Each row was made from one small tree. The marks that hang from a mark follow it in brackets, in alphabetical order. Every link used is in the known rows. Write each row's tree.
In the rows, zero is written as 128.
Known rows
semuz{fudu{vodo{silut solu}}}: [129 161 117 140 133 177 113 126 123 152 166  96 167 136 136 182 122 131]
vodo{fudu sama{mafe} solu}: [169 178  92 154 144 192  95 149 156 152 102 104 185 140 179 170 164 120]
zimo{silut{vodo{sama solu}}}: [156 163 106 126 110 166 109 157 147 144 133  98 193 129 181 165 153 118]
fudu{vodo{sama silut{zimo} solu{mafe}}}: [146 171  91 106 145 170 135 167 137 153 145 107 172 153 137 172 140 120]
mafe{sama solu}: [132 165 105 124 145 150 105 157 160 112 120 107 186 127 194 136 136 115]
zimo{silut{vodo{fudu{semuz} sama{mafe}}}}: [175 189  96 138  86 190 111 145 142 162 134 112 153 128 154 144 145 128]
fudu{semuz vodo{silut solu}}: [164 175 125 127 132 169 110 134  99 166 176 130 177 145 116 168 111 136]
vodo{fudu silut solu{mafe{sama}}}: [158 175  88 116 138 169 124 141 161 144 123  88 183 156 154 153 160 116]
mafe{sama{vodo{fudu silut{zimo}}} solu}: [132 184 100  93 129 187 133 162 192 134  95 106 152 147 190 131 153 119]
fudu{semuz vodo{sama}}: [157 182 110 146 113 166 107 145 101 153 170 142 172 130 131 165 105 122]
mafe{sama{vodo{fudu}} solu}: [141 182  92 121 126 178 122 153 171 130  98 116 163 133 192 138 151 115]
semuz{fudu{vodo}}: [122 171 105 161 118 171 114 125 126 141 171 104 154 112 133 170 103 123]
fudu{semuz vodo}: [156 186 111 150 115 162 110 132 102 154 182 140 162 119 114 155  88 129]
silut{vodo zimo}: [119 194 100 122 116 151 113 152 181 136 140  92 161 101 161 158 117 110]
sama{mafe}: [161 179  87 168 126 173  87 153 167 142 142 110 159  98 137 134 101 117]
silut{vodo{fudu sama{mafe}} zimo}: [137 205  85 124 115 184 112 160 188 151 106  94 147 118 174 163 153 115]
zimo{silut{vodo{fudu sama}}}: [154 182  97 133  83 177 116 147 161 140 130  96 175 129 180 154 150 122]
vodo{fudu{semuz} silut solu{mafe{sama}}}: [169 181  99 116 135 168 124 129 133 156 137 103 177 163 137 151 151 120]
solu{mafe{sama{vodo}}}: [151 179  63 139 114 160 125 163 168 138 134 116 154 108 132 129 115  93]
fudu{semuz vodo{silut{zimo} solu{mafe{sama}}}}: [153 178 102  96 148 165 142 153 112 165 162 124 155 154 109 153 125 126]

Which tree is each row?
[151 168 112 127 134 170 109 147 129 152 160 113 183 137 135 169 120 132]  fudu{vodo{silut solu}}
[122 207  98 122 111 164 122 138 184 140 127  87 157 114 168 162 135 117]  silut{vodo{fudu} zimo}
[166 165  95 154 151 178  85 164 152 148 117 110 190 126 170 166 144 113]  vodo{sama{mafe} solu}
[167 181  92 113 110 166 137 136 129 157 137 103 166 142 150 148 161 122]  zimo{silut{vodo{fudu{semuz} solu{mafe{sama}}}}}
[159 181 102 120 148 203 109 160 181 156  99  92 172 158 175 163 167 125]  vodo{fudu sama{mafe} silut{zimo} solu}
[167 183 126 134 128 176 105 117 134 157 145 104 189 157 149 164 136 130]  vodo{fudu{semuz} silut solu}
[147 205 107 139  95 160 104 119 143 152 149 106 166 117 149 165 126 120]  silut{vodo{fudu{semuz}}}
[161 161  93 127 138 159 107 157 151 142 137  93 200 151 153 166 145 107]  vodo{sama silut solu{mafe}}
[159 168  88 127 112 155 125 147 143 147 149  91 176 122 146 151 140 119]  zimo{silut{vodo{solu{mafe}}}}
[147 167  94 112 149 163 123 166 166 142 128  88 188 154 158 163 146 107]  vodo{sama silut{zimo} solu{mafe}}
[145 175  99 109 141 188 117 178 153 148 130 116 150 143 154 149 134 135]  fudu{vodo{sama{mafe{solu}} silut{zimo}}}
[142 201  94 106 133 162 134 140 141 160 121  96 168 147 161 184 168 111]  silut{vodo{fudu{semuz} sama solu{mafe}} zimo}
[167 183  87 138  88 190 110 154 165 151 123 100 158 123 168 145 152 126]  zimo{silut{vodo{fudu sama{mafe}}}}
[144 197  95 127 100 195 127 147 196 150 124 104 146 129 148 141 119 117]  sama{vodo{fudu silut{zimo}}}
[172 177  83 157 136 192  98 160 163 165 120 122 154 106 137 148 122 113]  sama{mafe vodo{solu}}
[153 173  90 139 137 178 104 167 130 144 134 127 162 126 157 156 131 130]  fudu{vodo{sama{mafe{solu}}}}
[145 191  68 113 113 179 144 161 191 144 120 103 138 132 137 127 132 103]  solu{mafe{sama{vodo{fudu silut{zimo}}}}}
[133 196  83 107 135 163 134 150 166 149 109  82 173 140 176 185 175 108]  silut{vodo{fudu sama solu{mafe}} zimo}
[124 163  99 121 142 177 136 145 130 153 152  91 157 150 137 185 140 120]  semuz{fudu{vodo{sama silut{zimo} solu{mafe}}}}
[169 187 113 120 145 202 110 149 153 169 113 107 166 165 159 162 157 129]  vodo{fudu{semuz} sama{mafe} silut{zimo} solu}
[141 189 109  93 127 186 134 153 170 144 106 118 148 153 176 131 146 122]  mafe{sama{vodo{fudu{semuz} silut{zimo}}} solu}
[167 166  99 129 140 189  99 169 133 163 139 120 174 141 141 169 139 131]  fudu{vodo{sama{mafe} silut solu}}
[151 180 126 112 142 172 124 142 112 166 168 125 165 149 120 164 112 136]  fudu{semuz vodo{silut{zimo} solu}}
[155 169  93 148 140 172  89 166 159 131 116 111 176 124 181 146 136 118]  vodo{sama{mafe{solu}}}
[152 188 108 104 129 192 129 151 166 160 113 119 157 149 158 147 145 114]  mafe{sama{vodo{fudu{semuz} silut{zimo} solu}}}
[139 170 118 118 149 166 111 152 173 140 137  90 187 139 161 157 125 120]  vodo{silut{zimo} solu}
